What can hang from each mark
T: D
U: F T
F: J
J: F L Q
V: D
E: D W
Q: U
D: E Q T V
L: J

Each row was made from one small tree. The marks that hang from a mark follow it in brackets, in alphabetical order. Every link used is in the known rows. Write each row's tree.
Known rows
T[D[E Q V]]: [ 17.1  28.5  -8.3 -25.6  13.2   2.8 -20.6  -1.2  19.3 -24.2 -44.0 -28.8
  47.9  14.5  28.1  13.9  -0.1 -23.9  63.0  11.1  -7.2 -17.4  12.6]
D[E[W] V]: [ 12.7 -17.9   0.5  10.3  -1.6  -8.9 -50.8  -2.5 -17.3   0.0 -16.0  27.2
  25.1   7.4  42.3  -3.5 -14.0 -21.7  38.3   8.9  -5.1  18.2   2.5]
L[J[F Q[U[T[D[E V]]]]]]: [ -2.1  22.9 -17.4 -10.1   2.8  10.8  -1.0  54.1 -10.9 -17.4   0.1 -18.3
 -26.9 -44.0 -30.5  30.9   4.1 -19.5  31.5  -8.0  -4.7 -26.2   0.4]
Q[U]: [-26.0 -29.7  20.0 -16.4 -21.3  22.8 -24.0 -18.6  24.5  25.7  28.0 -11.0
   4.7  24.4  35.4  -0.6  10.8  22.2  -1.4  17.2  10.1  -7.1  11.4]
V[D[Q T]]: [ -0.9   7.6  31.7  -9.4  -3.3  -5.1  14.5   8.7   4.2   3.0  -8.7  10.9
  40.2  19.0 -12.1  -9.8   2.1  -5.2  -3.4  31.1  -4.3  -2.1  -6.8]
V[D]: [-21.1  -5.7  43.2 -10.7 -26.3  14.4 -26.9   4.6  -3.7  17.3  16.1  14.3
  16.9  21.5   9.2 -27.4   2.9   5.0   7.2  14.3  12.2  -9.2  -7.1]
E[D]: [  1.6 -21.0  17.0  -0.4 -16.4  12.1 -47.4  -7.1  10.0  18.7   6.3  -1.3
   9.4  15.1  54.7  -9.4   0.5  23.9  35.9   1.5  10.8  -8.0 -11.0]
L[J[Q]]: [-35.2 -11.7   9.9 -18.5 -21.1  36.9 -21.4  42.8   7.7   7.6  11.6 -11.5
  -3.5  -1.6  -4.3  14.1   5.8  11.0   1.5 -12.6  25.3 -36.3  -4.0]
T[D]: [ -4.3   3.9  31.5  -3.2 -12.0  16.8 -29.3 -37.1   1.9  -2.3  -9.0   3.1
  13.1  29.9  36.5  -9.5   7.0  10.8  34.9 -10.2   8.5 -28.9   4.9]
L[J]: [-25.1 -12.2  25.4 -28.9 -22.2  26.2 -43.1   6.8   7.5  17.2  12.6   8.6
  15.3  16.3  17.3   5.2   9.5  19.9   9.6  -1.1  16.3 -27.0   1.9]
V[D[E[W] Q[U[F]] T]]: [ 30.0   2.3  13.3   4.5  22.1 -21.0  21.8  10.3  10.4   4.3  22.2  21.9
   5.1 -12.0 -36.7 -19.9   1.5 -26.1 -47.3  33.2 -26.7  35.4  -6.3]
D[Q V]: [ -2.7  -3.9 -13.9  -8.0   9.4   0.9 -19.8   6.0  -6.6  13.3 -42.1  -9.8
  37.2  24.0  33.8   9.3 -15.7  -6.4  38.9  26.5   5.8  -2.7  12.1]
L[J[F Q[U[T[D]]]]]: [-15.1   9.9   5.3   3.2 -10.4  20.9  11.2  21.2 -23.7   1.9  17.5 -18.4
 -43.3 -25.1 -29.9  18.0  11.5   6.1  -5.6 -17.0   6.9 -34.2  -5.7]
U[F T[D[Q V]]]: [ 56.4  21.4 -23.7  17.9  26.8 -35.3   7.5 -30.3 -40.2   2.4 -59.7   4.0
   0.9   9.1  -0.5 -10.5 -21.4 -16.6  28.2  18.8  -3.0   3.6   3.7]
F[J]: [-58.8 -19.1  22.4 -23.9 -12.0  22.3 -23.6 -25.6  14.6  -9.2   1.4  19.7
  13.4  29.1  21.9  -6.0  -0.3  36.6   8.3 -22.6  20.2 -13.0   9.9]
D[E Q[U[T]] V]: [ 22.9 -12.6 -26.9 -23.8  -3.8 -20.3   1.6   8.4  23.4   8.4 -12.6 -27.6
  28.6  -7.2  21.8  16.4  -3.8  -7.6  10.6  43.8 -13.0  27.1  11.2]
D[Q[U[F[J]]] T V]: [-29.5  -5.6 -25.4 -14.6  42.8 -10.6  28.1 -11.8  14.7  -9.2 -23.3  26.0
  11.2  10.7 -12.9  17.2 -21.9  13.0   0.8  11.8   6.7   7.2  19.7]
U[F T[D[Q]]]: [ 46.1  13.1  -1.5   8.9   5.4 -24.0  16.9 -41.2 -23.3   5.8 -33.5  -1.3
 -12.4   5.1  -8.4 -21.0  -5.0  -1.8  -3.1   5.3  -6.3   6.5   0.7]
D[E Q]: [ -3.4   1.6   9.9 -38.6 -23.1   9.8 -17.4  16.4  34.3  -8.2  -9.1 -27.1
  33.2   7.4  24.0   3.6   5.6  -7.1  13.3  11.4  -7.7   6.2  12.7]
F[J[L Q[U[T[D[E[W]]]]]]]: [-10.3   6.7 -20.3  32.8  -3.4  -3.0  35.2 -21.0  -4.6 -21.9  18.2   5.4
 -29.2 -10.3  -8.2  10.2   5.4  14.1 -32.3 -62.0   3.6  14.5 -11.3]
V[D[E[W] Q[U[F[J]]] T]]: [-11.4   2.0   5.2  -7.4  38.7 -13.5  33.6  -5.1  20.6 -17.1  25.3  31.8
   5.4  -8.2 -50.7 -15.5   4.8  -3.4 -53.3   8.8 -14.7  26.5  -2.2]

Which tree is each row?
[-32.8  31.3 -48.9  19.1  44.1  -4.7  26.9 -26.3  -9.1   0.9 -38.7   4.0
 -12.1  24.8  10.5  16.8  -9.9  13.8   7.4 -28.5  12.4 -16.3  10.6]
T[D[Q[U[F[J[L]]]] V]]
[-57.5 -12.6   9.4 -10.7 -10.8  42.4 -10.1  55.4  -3.3  18.9  28.7 -12.7
 -34.9 -17.1 -16.0  22.2   6.3  10.9  -6.2 -17.5  11.9 -38.3   4.8]
L[J[F Q[U]]]
[ 10.4   6.2 -11.5   2.8   4.5  11.2  19.5   0.6  -4.1  10.6  19.3 -12.1
 -46.0 -23.6 -45.0   1.7  11.1  11.7 -27.0  -8.2  13.9 -28.3  -6.7]
L[J[Q[U[F T[D]]]]]
[ 68.2  13.2 -21.1  14.3  22.0 -40.6  -6.7 -28.8 -30.5 -15.3 -41.3   1.9
  35.1  -1.6  16.4  -3.1 -10.0 -30.3  28.1  18.1 -19.8  22.5  -5.1]
U[T[D[E[W] Q V]]]
[ 34.4   3.0 -14.7  11.2  10.5  -3.5   9.4   2.7  -5.6  -0.1  35.7  -0.3
 -43.3 -39.2 -47.0  -5.9  12.6 -12.0 -41.9 -12.5  -4.3  -5.6 -14.8]
L[J[Q[U[F T[D[E[W]]]]]]]
[-32.3 -18.7  -6.1 -13.1  -4.3  35.2  -4.6  38.1  14.9  26.0  32.9  -7.2
 -38.6 -15.0 -30.1   8.7   7.7  11.9 -26.7  -0.9  24.7 -27.7   0.6]
L[J[Q[U[F]]]]
[ 28.7   5.8  28.4  -3.2  -1.6 -17.9   2.0  15.5   1.1 -12.0   3.9  20.9
  41.1  -1.3 -17.3 -18.2   0.8 -25.6 -17.5  22.9 -20.8  25.2 -11.9]
V[D[E[W] Q T]]
[ -2.7  12.0 -19.4 -12.2  17.2  -9.8   0.4 -35.1  12.7 -25.8  -3.2  13.3
 -14.8  -7.2 -10.5   0.1  -1.4   7.9  15.3 -10.4   1.8   6.6  12.7]
Q[U[F[J] T[D[E V]]]]
[ -9.3  -8.4  -8.9   8.4  11.5   2.7  24.8 -32.7  18.0 -30.2  31.8  -6.3
 -13.8 -11.3 -23.6   0.8  11.2  10.6 -21.8 -34.9   3.8   0.2  -5.6]
F[J[Q[U[T[D[E[W]]]]]]]
[ -7.1   0.0   7.9  20.0 -16.2  11.5  19.1   3.8 -25.2   0.2   9.0 -17.7
 -46.3 -14.1 -14.1   3.5  -0.6   1.6   2.0 -22.4  -0.3 -12.9   3.1]
J[F Q[U[T[D]]]]
[-71.6  -1.8 -10.1  15.8 -28.4  29.2   7.4  16.5  -6.0  -9.6 -10.6  12.6
 -22.8  14.8  10.3  14.0 -10.1  29.4  -1.5 -61.4  31.0 -11.2   1.9]
F[J[L Q]]
[  8.9 -21.7   3.5 -11.9   8.5   0.8 -10.6  -7.1  28.3  12.2  17.9 -20.5
  27.3   7.8  21.8   1.1  14.4  -7.7 -23.4  19.6 -15.1  21.8   6.1]
D[E[W] Q[U]]
[ 28.1   2.1   0.7 -13.2  -9.3 -16.9  23.9  22.6  22.2  16.0  25.0 -12.9
  -8.6 -20.9 -37.2 -24.7   7.9 -10.0 -49.0  40.2 -16.5  33.1  -1.9]
V[D[E Q[U[F T]]]]
[ 20.2   4.6  25.9  -0.9  -7.1  -0.1 -36.6 -39.5   0.5 -18.5   3.1   9.6
  17.5   9.1  31.9 -17.7  10.7 -10.8  23.1 -16.9 -12.2  -1.4  -1.4]
T[D[E[W]]]
[  2.2  -0.1 -10.8 -30.5  10.1 -10.3   5.1  19.1  42.5 -12.6 -13.4 -16.6
  50.6  -0.4  23.2  30.2  -5.7 -10.8  24.6  43.7 -11.1  13.5  20.1]
D[E Q[U] T V]
[ 37.0  14.1 -19.3   5.5  12.6 -24.3   2.6 -27.2 -27.8  -0.4 -53.0 -10.1
  32.6  17.6  18.1   2.0 -11.7  -7.7  39.2  22.0  -2.2  -4.3   1.0]
U[T[D[Q V]]]
[ -4.5  13.0  23.8 -33.2 -18.6   9.9 -12.8  36.1  32.0  -5.1   6.8 -22.2
  36.1   5.7  -0.8 -16.0  11.4 -14.3   0.4  27.1 -11.1   4.0   1.4]
V[D[E Q]]
[-44.1   9.6   4.9  40.3 -45.6  21.8  -2.7  52.7 -46.0   6.4 -23.0  15.1
 -49.8  -5.0  15.5  13.6 -20.8  -1.2  17.9 -50.1  11.0  -0.7  -2.2]
J[F L Q]
[ 35.4 -28.9  24.0  28.3   0.6 -15.8 -31.9 -29.2 -22.6   8.6   4.5  41.1
  15.5   9.1  47.9 -10.0 -10.5  10.8  19.1  -0.6   0.4  12.6 -19.8]
E[D[T] W]
[ 14.0  11.8 -24.2  49.5 -20.7  -6.4  44.4  -4.4 -28.9  17.7  -3.1  -3.3
 -62.1  -8.6  -8.5   0.2  -6.1   9.9 -23.4 -31.4   9.8   3.1  -7.9]
J[L Q[U[F T[D]]]]
[ 36.7 -13.2   9.3   2.0   2.0 -23.5   9.8   1.2   2.9  20.8  35.1  -7.6
  16.6  -6.5 -16.6 -22.6  16.1 -14.8 -52.1  40.3 -23.3  40.3 -16.5]
V[D[E[W] Q[U[T]]]]
[  8.5  -8.0  -7.9   2.5  27.4 -25.1  27.9  -8.7   0.0   3.4  29.8  18.2
 -12.8 -15.2 -49.7 -31.5   6.5  -1.8 -70.5  11.0 -16.9  42.5 -12.3]
V[D[E[W] Q[U[F[J] T]]]]
[-40.0   7.7 -18.1  27.1 -12.4  10.5  44.7 -25.6  -6.5  -7.0   6.2  -9.8
 -32.4   8.8  -3.2  18.8   2.5  38.8 -18.1 -55.1  22.5 -17.6  -6.1]
F[J[L Q[U[T[D]]]]]
[ 26.1   9.1 -19.2  37.6  12.5 -14.6   2.0  16.4 -40.8 -14.4  -6.8   3.9
 -31.9 -32.4 -12.0  10.1 -13.6 -31.3  24.6 -14.2 -17.0  11.7  -3.2]
J[F Q[U[T[D[E[W] V]]]]]
